Each row was made from one path, in order. Every step used is in the known rows, and no mark comes twice. Write each row's path.
Known rows:
G > W: [ -1 -16   2  -2 -20   5   5  -8  10  -2   6   4  12  -2  -1  36   9  10
 -10  -9 -10   4 -15   9   1  -7  -2]
Q > P > W > Z > V: [  8  -6   5 -13 -23  13   2 -14   6  -3   4   0   9   2  -5  15   8  -8
  -3  -8 -19   5 -13  26   0   5  -9]
Z > V > P > M > W: [-20 -11   4 -15  -7   4  -4 -15  -3   5   6   3   3  -8   3  17   0  -3
   8   0 -17 -21 -22   6  -4  -1  -1]
Q > P > W > G > C: [  6  -9   2 -14 -22  13   1 -12   0  -2   7   5   9   2  -7  19   0  -2
  -6 -10 -21   9 -15  24   4  -7 -11]
Z > V > P > W > G > C: [-11 -17   0 -20 -13   9  -1 -10   7  11   3  -1   3  -3  -2   5  -3  11
   1   0 -26 -10 -26  12  -3  -4   1]
Q > P > M > W > Z: [ -3  -4   8  -9 -13   7  -5 -23  -9 -12   9   9   8  -5  -2  33   6 -20
   6  -9 -11  -7 -10  16   2   1 -11]
P > M > V > Z: [-13 -14 -11  -7  -8  -3   0 -12   4   3  19   7   6 -14  -7  24  -4   3
   6 -12 -13  -6  -4   0 -16   1   4]
M > V: [-15 -10  -2  -9 -22  -5   2  -7   9   8  18  -1  15 -14  -4  17   1  10
  10 -10  -5  -4 -10   9  -8  -7   3]
P > M > W > G: [-20 -12  -1  -4  -7   2  -6 -20  -7  -6   9  12   6 -13   0  31  -7  -6
   8 -19 -14  -6 -11  -2   2  -3 -10]
Z > V: [-15  -7   8 -16 -14   2   9  -7   5  12   5   3   7  -3   1   7  -1   6
   7  -1 -16 -12 -12   4  -2   6   0]
G > W > Z > V: [  6 -20   4  -6 -21   8   0 -15  19  -2  -1  -2   5  -3  -1  25  12  12
  -1  -6 -17   1 -16  14   3   9  -2]
M > P > W > G: [ -3  -8  -4  -3  -9   3   4  -2   2  -1  13   9  12   6  -9  24  -5   7
  -3 -12  -9  14 -18   2  -5 -15 -12]
M > P > W > Z > V: [  0  -6   1  -3  -7   3   4  -5   6  -1  11   5  10   8  -6  20   2   6
   3  -9  -9   9 -17   3  -7  -8 -10]
U > P > W: [ -5  -6 -12 -12 -15   0  -1  -7  12  -7  -3  -2  18   3   0  17 -11  11
 -10 -13 -20  14 -13  16  -7   1 -13]
M > P: [ -9  -3   5  -5  -4  -5   9  -1  -6  -2  15  11  14   8  -8  31   3   3
   3  -5  -2   1 -12  -4  -7 -15  -8]
P > W: [ -7  -8  -6  -4 -16   8   8  -1   6   5   7   2  13   0  -2  15   3   8
 -11 -21 -14  12 -13   7  -7 -12  -3]
P > M > W > G > C: [-19 -13   0  -7  -5   2  -6 -22  -8  -5   9  13   5 -12   0  30  -9  -1
  10 -18 -16  -8 -12  -3   3  -7  -9]
M > V > Z: [-10 -16  -6  -7 -19  -5   6  -6  12  13  20  -3  13 -13 -15  17  -1  14
   6  -8  -9   1  -9  12 -18  -8   9]
F > M > P: [-15  -7  -1  -5 -11  -6   7  -3  -7  -4   7   8  14   9  -3  24  -1  -8
  -9  -9  -8 -14  -9 -17 -10   1  -5]
G > W > Z > V > P > M: [  5 -22   1  -7 -17  10  -5 -18  17  -6  -1   0   1  -4   0  29  13   8
  -3  -5 -20  -5 -19  14  -1   8  -1]
M > P > W > G > C: [ -2  -9  -4  -5  -8   3   5  -3   1  -1  14   9  12   7  -9  23  -7  12
   0 -10 -12  13 -19   2  -3 -19 -12]
P > M > W: [-21  -6   1  -1  -4   0  -3 -18  -9  -6  11  11   9 -10   4  34  -3  -9
   7 -19  -8  -9  -9  -5  -2  -6  -8]
S > W: [ -7  -9  14   3 -25  -2   7   5   6   1   5   1  10   5 -12  19   8   3
  -7  -7 -12 -10  -2  14  -5  -3   4]
F > M > V: [-20 -13  -5  -8 -24  -6   2  -8   5   2  10   0  15  -6  -1  14  -3  -4
  -4 -14  -9 -18  -7  -9 -10   7   2]
U > P: [ -8  -7  -5 -16 -12  -4   0  -8   5  -7  -3   1  18   4  -1  21  -7  10
  -5  -6 -17   3 -10  14  -5   5 -10]
S > W > G > C: [ -4 -18  12  -3 -28   1   3  -1   7   2   3   1   4   4 -17  13   0  14
  -2  -6 -22  -8  -6  16   3  -2   1]
V > P: [-15 -16  -1 -16  -8   4   1  -3  -3   1   3   1   7   1  -8  25  16   4
  -9  -4 -14 -13 -22  11 -12 -15   5]
Q > P: [ -2  -3   9 -14 -19   5   6  -9  -7  -3   7   7  12   4  -7  26  10 -10
  -3  -3 -11  -3  -9  20   0  -3  -6]
P > W > Z: [  1 -13  -5  -5 -17  10   5  -7  14   2   2  -2   8   0  -6  11  10  11
  -7 -22 -19  11 -13  12  -7  -1  -2]

Write each row's path:
[-17 -17  -5 -15  -2   5  -4  -7  -6  -4   5   6   3  -2  -5  29  11  -3
  -7  -5 -17 -17 -19   5 -14  -9   3] -> V > P > M
[ -6 -16  -9  -7 -21  11   4  -4  11   5   4   3   8  -4  -7  11  -3  14
 -10 -21 -21  15 -15  12  -2  -6  -7] -> P > W > G
[ -9 -19 -10 -10 -21   3  -7 -10  15   4  14  -8  11 -12  -6  14   7  10
   2  -9 -11  -3 -22  19 -14 -10   5] -> M > V > P > W > Z
[  1  -9 -10 -14 -16   2  -4 -12  18  -6  -7  -5  14   2   1  10  -9  13
  -5 -10 -25  11 -14  20  -5  13 -11] -> U > P > W > Z > V
[ -4 -19  -6 -13 -11  10  -3  -6   8  -1   0  -5   5   1  -8  18  16   7
 -13 -11 -19  -3 -25  18 -14 -12   3] -> V > P > W > Z
[-19 -16   3 -18  -8   6  -7 -16   0   5   3   3   2 -10   1  15  -2  -1
   9   0 -21 -20 -24   8  -2   2  -1] -> Z > V > P > M > W > G
[-13 -12   1 -16 -12   8   1  -7   6  10   3  -2   6  -3   0   7   2   5
  -1  -1 -20 -11 -24  11  -6  -3   1] -> Z > V > P > W
[ -5  -5   2 -12 -17   5  -3 -17  -4  -7  15  10   9  -7  -3  29   3 -16
   5  -5 -11  -7  -7  16  -4   2  -7] -> Q > P > M > V
[-13 -17  -9 -10 -20   2  -5  -7  11   6  16  -6  14 -13  -4  17   5   9
   0 -10  -9  -3 -23  16 -14 -16   4] -> M > V > P > W
[-12 -20 -11 -11 -23   3  -7  -9  13   6  14  -5  12 -15  -6  14   1  11
   1  -9 -13  -1 -24  18 -12 -13   3] -> M > V > P > W > G
[ -4  -2  -2  -2  -7   1   7   1  -1  -2  15   8  15   8  -6  28  -1   4
  -3 -11  -4  12 -15  -1  -8 -19 -10] -> M > P > W
[-17 -13   2 -19  -6   5  -2 -11   0   6   5   4   2  -5   1  13   2  -1
   4   2 -21 -21 -19   5  -8   2   3] -> Z > V > P > M
[ -3 -19   5 -18 -13   6   0 -14  11   4  -4  -4   0  -1  -7   7  16  10
   6  -3 -24 -14 -17  14  -6  12   3] -> W > Z > V > P
[ -4 -11 -14 -14 -18   3  -3  -9  14  -6  -5  -1  16   1  -2  14 -15  15
  -9 -13 -25  16 -15  20  -4   5 -15] -> U > P > W > G
[-11 -20 -10 -13 -21   3  -7 -10  12   7  15  -5  11 -13  -7  15  -1  15
   3  -8 -15  -2 -25  17 -10 -17   3] -> M > V > P > W > G > C
[  6 -23   3  -8 -19  10  -4 -16  18  -3  -2  -3   4  -3  -2  27  15  12
  -4  -3 -19  -3 -21  17   0   6   0] -> G > W > Z > V > P
[ -4  -4  11 -11 -13   8  -6 -25  -7 -10   8   8   7  -4   0  29   3 -21
  10  -6 -13 -10 -11  17   4   5 -12] -> Q > P > M > W > Z > V
[-15 -17  -2 -11  -2   5 -10 -17  -6  -7   3   3   4  -7  -4  32  11  -6
   0  -9 -15 -18 -23   8  -9 -11   0] -> V > P > M > W > Z
[-12 -17   0 -19 -15   9  -1  -9   7  10   2  -2   4  -4  -2   6   0   7
  -1  -1 -23  -9 -25  14  -5  -1   0] -> Z > V > P > W > G
[-18 -11  -7  -6 -10  -1  -2 -12   2   0  18   9   7 -14   0  24  -3   0
   8 -13 -13 -10  -4  -3 -11   1  -1] -> P > M > V
[-11  -7 -13 -13 -10  -5  -9 -15   8  -9   5   4  15  -6   3  24 -14   5
   4  -7 -18  -1  -7   9  -9  10 -11] -> U > P > M > V
[-13 -11  12  -7 -13   2  -5 -23   2  -1   1  -4   9 -10  -1  21   8  -1
  15 -12  -9 -11 -23  12   4  -5  -6] -> M > W > Z > V > P
[-12  -7  -5  -3 -13  -3   7  -2  -3  -3   8   6  14   8  -3  21  -4  -8
 -12 -15  -9  -6 -11 -16 -10  -2  -6] -> F > M > P > W
[  1  -6  -1  -1  -7   2   4  -3   4  -4  11   6  12   8  -8  24   4   5
   0 -12  -8  11 -16   2  -9 -12  -9] -> M > P > W > Z
[ -8  -2   9  -8 -12   6  -3 -20 -12 -11  11  11  11  -4  -1  36   2 -22
   5  -8 -10  -7  -9  14   2  -4 -12] -> Q > P > M > W
[-16  -9   3  -5  -4   2  -6 -24  -3  -5   7   8   4 -12   4  26  -1  -7
  14 -16 -14 -12 -10  -2  -1   5  -7] -> P > M > W > Z > V
[-20 -16  -7 -11 -21  -5  -2  -8   3   1   7  -3  13  -5  -3  15   2  -4
  -7 -10 -11 -23 -14  -5 -14   3   4] -> F > M > V > P
[-18 -13   5  -8 -17  -2  -3 -19  -1  -4  -3  -3  10  -3   1  17   3 -12
   0 -15 -13 -24 -18  -5  -2   7  -3] -> F > M > W > Z > V > P
[-11  -6  -5 -12  -7  -3 -11 -23   4 -13  -3   3  12  -5   6  23 -13   0
   9  -9 -20  -3 -11  10  -2  14 -16] -> U > P > M > W > Z > V
